Every row comes from one small tree of marks. Brackets hold a mark, then the marks that hang from it, in the order of their numbers. Every link used is in the known rows. Which tree was each row made from?
Known rows
{k129 k437}: [-18   9 -14   8  20  -4   2  -3  -5   8  12  12  11  -8  -5 -24   0  -3
   6  -4  -5  16  12   6  14 -12  -1   4   3 -19  -8 -16   8  13   4  -5
   8 -13   6  10   5 -14   2 -11   2   9   4]
{k129 k437 {k843 k92}}: [-22  18 -19   7  20  -5   3  -2  -4   5   8  20  18   1 -13 -20   6   0
  10 -12   8  12  18  -6  21  -6   5  -9  -1  -8   1 -12  18  25   7   4
  -2   5  -6  19 -22  -4  -8 -23 -11 -19  15]
{k887 {k70 {k437 k125 k835}} k92}: [ -1  -5  27  -4 -13   5  -6  -2  -3  -4  -7  -4   1   9  -1  -3  -1 -10
   2 -11  10   8  -3  -1   1   8  -9   4  -2  11 -21   4  -2 -12 -12   3
   1   0  -3  -7   4   5   8  14  17  14  12]
{k835 {k843 {k70 k437} k125}}: [  0  17 -14 -15 -16 -12   1   4  19   2   6 -10  12   0   3  -8  -9  -7
  10 -13 -17   3   4   7  -6 -10  -4 -13 -11 -11   0  12   2   6  -6   5
   8  15   0  -8  -3   4 -26  -3   1   8   2]
{k129 {k437 k92 k125} k714 {k887 k70}}: [ -8  15  -9  24  18  26  16   8 -17  -2   5  -3  17  22 -10  -5  18  16
  -5 -18  11  -6  20  -9  15  -3  10   6   6  -3 -11 -10  23  26  19  15
   3  15  23   3  -7  16  11   5  -4  -7  -2]
{k125 {k887 {k70 k437} k92}}: [  2   3  30  -1 -19  16  -4 -14 -15  -8  -2   0   7  -1  -1 -14  -5   7
 -26 -11  11  13   2   7   2   5 -19  14 -12   0  -5   7 -18  -4 -23 -23
  37  -2 -25  -7   9  -5  17  20  27  15  12]
{k70 {k437 {k92 k887} {k835 k843}}}: [  3 -12  12 -12   7  -7  18   3   5   6  -4   4   4  -9  -8  21   2  -8
   5   8  -2  17 -16  20   0  -1  14 -24   1   1  19  -7 -22  -5  -4   6
  -8  -1  -4  14  -6  -7  -4  -5  -5  -4   4]
{k714 {k835 {k843 k70 k92}}}: [  4  12 -18   5  10  -8   2  -6  17  12  11   0  13 -20  -1  -4  -9   6
  -9   6 -22  -8   0   2  -7 -13   9  13  -8 -14  -3 -19   4  10   5   1
 -19  -4  -8  -6   6  -3 -15  -5 -15 -12  -4]
{k92 {k437 k125 k835}}: [ -8 -14 -11  15  23 -17  -4   6  13   1  -9   3 -11   4   5   8  10 -12
  22  17  -4  -5  -8  -1   0   8   2  -3  17   2 -14   0  10 -10   5   8
 -19 -14  16   5   4 -10   2 -12  -6   8 -11]
{k835 {k843 {k92 {k887 k70}} k125}}: [ 16   9  -7 -12 -18   5   1   5  -5   5   9  -1 -14   3   0  -2  -8  13
 -10 -12   4  -7   6  -8   3  -8  -5   5 -16  -7  20   6   1  12  10   1
   4  10   9  -3 -17  12 -10  -5 -10 -20   1]
{k843 {k92 k437 {k887 k70 k125}}}: [ 21  -6   7 -23   8   8   0  16 -20 -11 -15  11 -16  -9 -10   0   5   7
  -3   6  21   7   8 -19  -1   4  -3   8  -7   3  19  -8  -4  -2   6   4
   7  -8  -1   7 -24  -3   7  12   2  -4   1]
{k129 k437 k714 {k887 k70}}: [ -8  17  -8  29  14  35  14  -1 -22   4   8   6  17   0 -15 -30   5   8
 -12  -6  -5  10  15  -7  15 -14   5  14   8 -20 -23 -27  27  32  14  12
  26  -2  16   8   8   6  15   8   5  13  -8]
{k835 {k843 {k70 k437}}}: [ -1  10  -4 -11  -6  -8  12   0  12   4   4  -3  16 -13  -7 -10 -10  -6
   2  -4 -21  14   1  13  -5 -11  -1 -10 -11 -12  -5  -9  -5   7 -14   3
  13   4 -15  -3   3  -8 -16  -2   6  13   1]
{k835 {k843 {k70 k437} k92 k125}}: [  6  15 -15 -23 -15  -9   1   5  17   0   4 -14  13  -1  -2  -2  -5  -2
   3 -22 -11  -1   4  -1  -5  -5   1 -17 -13   0   6  10  -4   6  -5  11
  -4  21  -7  -7 -19   6 -24   1 -10 -18  11]
{k835 {k843 {k92 k887}}}: [ 11  -3  -5  -8   0  -6   6   6   2   7   7   5  -5 -13  -2   5 -10   7
  -7   1  -5   9   0   7  10  -7   6  -6  -8 -12  21 -12 -10  13  13  -8
   3  -7  -5   9 -11  -9  -5 -16 -10 -15  -1]
{k843 {k92 k437}}: [  2  -4 -10   1  23 -14   3   3   5  -5  -6  13   0 -15 -12 -11   2   0
  -4   6   1   3   5   1   8  -3  -1  -1   1  -1   7 -16  -7  -2   1   3
  -4 -14 -11   9 -16 -22   9  -1 -10 -14   5]
{k125 {k887 k70 {k92 {k437 {k835 k843}}}}}: [ -7 -12  26  10 -11   5   5  -9 -15  -2  -9   5  -9  -8   4  -1  -1  -3
 -14  12  -2 -16   6   0  -6   7  -3   7   6   8  11   0  -7   3  -8 -13
  21 -11 -29   8  11   2  11  -5  17  11  -1]
{k92 {k437 k835} {k887 k70 k125}}: [ 11 -15  10 -10  11   8  -1  11 -21  -2 -17  13 -21  -7  -4   1   7  -5
  10  24  11   7  -7 -13  -8   4   0   8  10   1   1  -9   7 -10   2   9
   3 -17  13   7   0  -1   8   9   8  19 -12]
{k129 k714 {k843 {k70 {k437 k92}}}}: [-11  25  -7  -1   7   5  13   4   7 -11  -3  17  25   0 -19 -14   1  11
   3   1   9  19   0   4   7 -15  -4 -16  -3   6 -14 -16  10   9  -6  15
   1  26  -6  -1 -10  -1  -4  17  -2  -8  10]
{k125 {k887 k70 {k92 {k437 k835}}}}: [ -6 -10  25  15  -3   9  -4 -13 -20  -5 -10   8 -16  -4  -1  -5   8   0
 -18  14   6  -7  -6  -3  -5  12  -9  15  11  11  -5   0  -2  -8 -14 -12
  14 -11 -17   1  10  -4  21  14  17  10  -4]
{k887 {k70 {k437 k835}} k92 k125}: [  6 -14  31 -21 -14  15  -8   3 -15 -13 -10   4   8 -12  -3 -15 -14 -13
   3  -7   9  15   7  -8  -3   0  -8   6  -4  12 -11  -5  -8 -15  -7   4
  17 -14 -13  -1  14   2  16  17  23  33  16]
{k887 k70 {k92 {k437 k835}} k125}: [  0 -16  24 -12   0   5  -5  11 -17 -17 -14  13  -8 -14  -4 -14  -7 -11
   4   9   9  -1  18 -16  -5   2  -7  11   7  15  -1 -12   3  -9   2   5
   9 -21 -13   7   6  -1  16  11  18  26   7]
{k835 {k843 k70 k92}}: [  3   9 -18  -6  -6  -3   6   1   6   4  14  -4   4 -14  -7  -8  -7   6
  -9  -5 -18  -4   4   3   2 -10   3  -4  -9  -3  -1 -14   2  12   2   3
  -2   3 -12  -8  -1  -5 -10  -7 -10 -12  -2]
{k843 k70 {k92 {k437 k835}} {k125 k887}}: [ -3   2 -18  10   0  -1 -14 -10  -1   1  -4 -13 -20   9   9  15  24   2
  -1   9   0 -17 -24 -11 -11  16   2  -6  19  12  -9  20   9  -8  -6   4
 -26  16  11 -10  -8   8  -3  12 -16 -25 -17]
{k70 {k437 {k92 k887} k835}}: [  4 -11  11  -8  15  -3   8  -4   0   5  -6   7  -2  -4 -11  17   9  -5
   2  10   9  27 -28  16   2   1   7 -17   5   3   2  -7 -19 -13 -10   6
 -15  -2   8   7  -7 -10   8  15  -4  -5   2]
{k887 k125}: [  5  -6 -11  -6   7   0 -11  12   0  -7   6   3   4 -13   7 -17 -19  -1
  12   4  -4   9  15  -3   5  -9  -4  11  -3  -8  -3 -11   1  -6  14  -9
  15 -25   7  -1  24 -13   8  -8   5  27  -3]
{k92 {k437 k125 {k835 k843}} {k887 k70}}: [  4 -12   4   4   3  -5  10   9  -3   8 -12   2 -23   7   2  18   8  -5
  11  19   2  -8  -7  -4  -5   8   5  -1   7  -4   8   0   8   2   3   8
  -6  -1  11   7  -9   6 -12 -16   1   2 -14]

Write each row's tree
[  8  -3  18 -15 -15  13 -11  11 -18 -15   5   9   1 -12   0 -28 -21   2
  -9  -9   8   5  27 -12   6 -10 -15  23 -13   4  -2 -10   0  -2   7 -12
  29 -18 -11  -6  14   0  15  10  21  28  11]
{k887 k70 k92 k125}
[-12  -5  11   6 -10  -8   3  -4  -5   1  -4  -4  -9  -9   7  10   7  -7
  -8  17 -16 -13  -3   6 -10   8   3  -7  12   9   4   4   1   8  -7 -14
   5   2 -26   2   8   1  -3  -3  11   7 -10]
{k125 {k887 {k92 {k437 {k835 {k843 k70}}}}}}
[  6  14  -5 -29 -11 -11  10  10  10   3   6  -8   2   7  -3  16   3   2
   2 -11  -3   5  -7  10  -6  -6   2 -23 -12  -4  22  14  -9   5  -5   4
  -6  30   3  -3 -27  11 -26   9  -6 -17   2]
{k835 {k843 {k70 {k437 {k92 k887}}} k125}}
[ -4  -4 -11  19  14 -11  -9   2   7   0  -7  -7  -9  15  18  13  11   7
   7  11   4 -10   1   4   2  15  -5   6   8  -5   1  16   1  -5   2 -19
   7  -8   5   0   4 -12   4 -13   3   4 -16]
{k92 {k437 {k125 k887}}}
[ -4 -13   2  11   7   0  -5  -9   7   1  -6 -17   6  19  12  31  15   2
   7   1  13  -2 -21  12  -3  20   6 -11   9  13  -6  21 -17 -23  -9  -7
 -17   5   8  -4  12  -4   9   0  -4  -5  -2]
{k70 {k437 k92 {k125 k887} k835}}
[ -2  -1  16  -1  -3  -7  -3  10  -4 -12  -7  10 -10   7  -2 -13   0   1
  -5  -5  11  -6  21  -6   5   5 -15  14  -4   6  -2   1   6   0  -2  -7
  13  -4 -10  -3 -14  -2   5   6  16   8   7]
{k887 k70 {k92 {k437 k125}}}
[ -8   7   9  -2 -26   2 -18 -13   0   1   3 -17  -4  11  13   8   7  -6
  -3  -8  -3   5 -20   2 -10  10  -6  -7   8  10 -19  27   2  -7 -17 -12
  -2  18   2 -15   7  13  -2  21   9   5  -3]
{k843 {k70 {k437 k835}} {k125 {k887 k92}}}
[  2  -7   2 -18  -2 -13   9   5  13   5  -3  -3   1   4   2  23  -1  -9
  14  -3   2   7 -12  13  -2  -1  10 -27   1   1  24  12 -15  -6   3   8
 -16   9  10  10 -13   6 -13  -4 -11 -12   5]
{k70 {k437 {k92 k887} {k835 {k843 k125}}}}
[ -3  -8  17  20 -20  15 -16 -13 -15  -1   6 -10 -15  19  17   7   4   6
 -10   0  10 -12  -7  -5   1  16  -9  21   8  12 -21  16   6  -8  -2 -20
   5  -2   5 -15  24  11  17   3  16  11  -9]
{k437 {k125 {k887 k70 k92}} k835}
[-19  28 -27  14  16   9  13  -4 -12  14  15   1  19  11 -18 -12  20  -2
   1 -20 -11   7   7 -15  11   3  19 -12   4 -11 -18  -9  37  43   9  11
   1  25   2  17 -32  14 -17  -9 -14 -19  -4]
{k129 k437 {k843 k70 k92} k887}
[ -8  -5  15   9   4 -10  -7  -1  -4  -7  -4   9  -6  -6   6  -5   0   2
 -14   8   2   2   9   8   4   6  -9   6   5   0  10   3 -11   1  -4 -29
  24 -14 -24   7   1 -16  15   2  15   8  -1]
{k125 {k887 {k92 k437}}}
[ 17  -6  -7 -14  11  -4  -5  10   9   8  -3   3   8 -19  10  12 -16   5
   4  11  -3   4  10  -4  -5  -8  15  11 -10 -16  27  -9  -7   4  27  -8
  -7 -19   1  10   2  -2 -10 -19 -12  -2  -4]
{k714 {k835 {k843 {k92 {k887 k125}}}}}
[ 11   3   6  -3   5  10   9  -2 -17   0   8  14 -14   0 -14  -6   2  16
 -20   4  12  10  -5   5   6  -7 -10  13 -10  -3   4 -14  -8  -2  -4  -3
   4   0   8  -4  -7  -6  12  19   1  -7  -2]
{k437 {k92 {k887 k70}}}
[-12  -5   5  -4  -4 -20   3  13  11  -1  -4  -4  -9   0   7  13   4 -15
  13   8 -14 -15   7  -2  -7   7   6 -12  11  11  -2   2  13   7   4   2
 -13   7 -13   1  -7   7 -14 -12   6   6  -4]
{k887 {k92 {k437 k125 {k835 {k843 k70}}}}}
[  5   8  14  22  -9  32   8   3 -16  -7   7   8   5  -7 -12 -29 -12  11
 -30  -8  -6   7  16  -5  15 -14  -5  20   0  -5 -19 -23  15  23  14  -3
  33  -8   0  -2  13   6  24  22  12  18  -3]
{k129 k714 {k887 k70 k92}}
[-10 -13   8  21 -11   2 -18  -7  -1   1   6 -13 -11  13  24  17   3  -1
   0   3   2  -6 -11   4   6  17  -2   8  14   8 -16  17   1  -6   7 -27
  -2  -6   6  -7  26   2  13  -8   7  10  -9]
{k437 {k125 {k887 k92}} k835}
[  1 -12 -10   6   6  -3   3  -4   7   7   9   0   3 -19  -3   0 -10  -4
   3   4 -15  -4  -3   4   4  -7  10  -6   3   1   2 -18  -4   1   9   7
 -13 -16  -5   7  13 -10   3 -19 -16  -8   3]
{k437 {k835 {k843 k92}}}
[  3  -7   9  -1   6   6   5  -5   0  -4  -6  -4   4  15  -7   8  10   0
   6  -6  15   1 -11   2  -3   7  -2  -1  -1  14 -14   1  -9 -21 -13  17
 -17   5   8  -8   0   1  11  15   0  -2   8]
{k887 {k70 {k437 k92 k125 k835}}}
[-10  -8 -14   4   8 -22   0   7  16   3  -4   4  -6  -7   5  -2  -6 -17
  23  12 -16 -13   5   0  -4  -5   6 -11  12  -4  11   3   7  -1  11  11
 -10 -11   7  12   3  -2 -12 -22 -10   5  -4]
{k92 {k437 {k835 {k843 k125}}}}
[  5 -12   6  -6  11  -8   2   4   8   5  -8  -5  -5  13   2  33  15  -5
  15   3  14  16 -25  11   2  11   9 -18   7   7  -1   9 -13 -16  -3   4
 -26   7  20   1 -11  -3   1   7  -7  -9  -1]
{k70 {k437 {k92 k887} k125 k835}}
[ -5 -12 -10  14  16  -9  -2   1   9   1   6  -3  -5  11   5  14   6   0
  12   4   1  -8  -8   6   6   3   5  -3  11  10 -11  -3   1 -13  10   5
 -30  -4  19  -3  11  -5  10  -6 -13  -4  -5]
{k437 k92 k125 k835}
[ -2  16 -24  -3 -14 -10  -3   4  13   4  19  -7  -3  -1   8 -12 -13  -1
   6  -6 -23 -10   6   1  -4 -13  -4   1  -6 -12  -3   5  15  12   7   1
   3  10  10 -11   7   7 -22 -10  -6   4  -9]
{k835 {k843 k70 k125}}
[  1  -6  14   9   2  19   3 -22 -14  -4  -5  -3   4   6  -8   5  11   7
 -16   3  12   2 -21   8  -7   9  -4   3   2  11  -8   2 -20 -20 -25   1
   2   2  -5  -7  14  -4  22  21   7  -1   2]
{k125 {k887 {k70 {k437 k92 k835}}}}
[ -2  -6  33   6 -18  18  -7 -21 -17  -4  -5  -1   0  -1   0  -5   0  -2
 -19  -1   7  11 -13   5  -2   9 -10   9   1   9 -15   6 -12 -11 -24 -13
  20  -5 -17  -6  19  -1  21  21  22  17   5]
{k125 {k887 {k70 {k437 k835}} k92}}
[  9 -13  14 -18   5  15   2   3 -12 -13 -10   2  12  -4 -11  -4  -3  -5
   6  -2  15   9   1  -7  -9  -1   1  -2  -3  15  -3  -8 -14 -25  -9  17
  -2  -8  -2  -1   9  -1  16  17   7  15  13]
{k887 {k70 {k437 k92 k835}} k125}
[  1  -8   9  -7  -2   0  14   1   6  -3  -5  -7  12  10  -4  13   0  -3
  10  -8   4 -11   1   4  -6   3   4 -10  -7  10   3   2 -10 -12  -8  16
 -10   7  -5  -1   1   7  -2  -6  -1  -1   9]
{k887 {k70 {k437 k92 k125 {k835 k843}}}}
[ -7  15 -26   3   1 -10 -11   1   9  -1  12   9   4   8  -1 -16  -8   2
  11 -13   5  -2  10 -11  14  -6  -5  -5  -6  -1   1   7  18  11  13   3
  -5  11  10   4 -17   3  -9 -15 -19 -21  10]
{k129 {k843 k92 k125}}
[  0   7  -6 -16  -3 -15  15  10  19  -3   2 -14  16  11   0  16   2   1
   8 -14  -5  -4   5  11  -5   1   2 -19 -12   4   6   7  -8   0  -6   5
  -8  21  -9  -6 -13   2 -19  -3  -2  -7   6]
{k835 {k843 {k70 {k437 k92 k125}}}}
[ -9  -9 -12  17   2 -12  -5  -3   9   4  -4  -8  -9   3  16  11   3  -9
  12  17 -12 -20  -4   2  -8   7   6  -7  16  -4  15  18   3  -2   7  -5
   1  -6   4   8  12   0  -6 -24  -7   3 -12]
{k92 {k437 {k835 {k843 {k125 k887}}}}}
[  3   7 -10  11 -21  10  -6  -9  -4   2  13 -10  -4  10  16 -10 -13  13
 -10  -7  -5 -21  10  -1  -3  -2 -11  17 -10 -10   8  19   3   4   3 -15
  27   2   4 -10  20   9  -5 -12   4   9  -8]
{k835 {k843 {k125 {k887 k70}}}}
[  4   8 -23   3   8 -15 -11  -2  26   8   8  -1  13 -10  10  -5 -18   2
   1  -4 -12 -13  12  -1  -2 -15   8  12  -8 -15  15   1   2   4  19   0
 -19  -7   5   0   3   2 -14 -19 -22 -17   5]
{k714 {k835 {k843 k92 k125}}}
[  0  14 -11  -1   5 -15   0   0  31  14  -3 -10  22   0  10   8  -5  -5
  13   1 -18   1  -2   8 -16  -2   6   3 -10 -20 -11   4   4  -1  -3   2
 -11   6  -1  -7   7   3 -28  -9  -1  10  -6]
{k714 {k835 {k843 {k70 {k437 k125}}}}}
[ 11  11   1  -2 -15  15 -13 -16  -7  -5  -1 -14   4  15   3  -4   4  13
 -16 -21  18  -2  -6  -5  -3   9 -12   7 -13   2   1  24 -12 -10 -15  -3
  13  15   0 -13  -6   5   7  16   1 -16  10]
{k843 k92 {k125 {k887 {k70 k437}}}}
[ 16  12  -8  -3  -1   2  -5  -4   7  13   6   4  -6  -2   4  -2 -10  12
 -12   0   0 -10   2  -8  -6 -10   2  22 -14 -17  18   2   5   7  11   2
 -13   3  13  -2 -10  14 -16  -4 -14 -22  -1]
{k714 {k835 {k843 {k92 {k887 k70}} k125}}}
[ 13  -2  -4  -6 -16   9  -1  -2  -6  10   7  -4 -19   3   0   7  -2   4
  -3  -3   2 -10 -10  -9  -1  -4   3   1  -2   1   9   5   6   5  10  11
 -14   8  18  -2  -9  16  -8  -5 -15 -19  -4]
{k437 {k835 {k843 {k92 {k887 k70}} k125}}}
[ -1  -8 -16   4  18 -14 -10   1   9  -1  -7   3 -11  -4  -3   1   7  -9
  12   4   1  -7  -6  -8   1   3   3  -7  15   9   1   3   5  -9   5  16
 -29  -5  14   5 -14  -5   2   0 -21 -20   3]
{k843 {k92 {k437 k835}} k125}
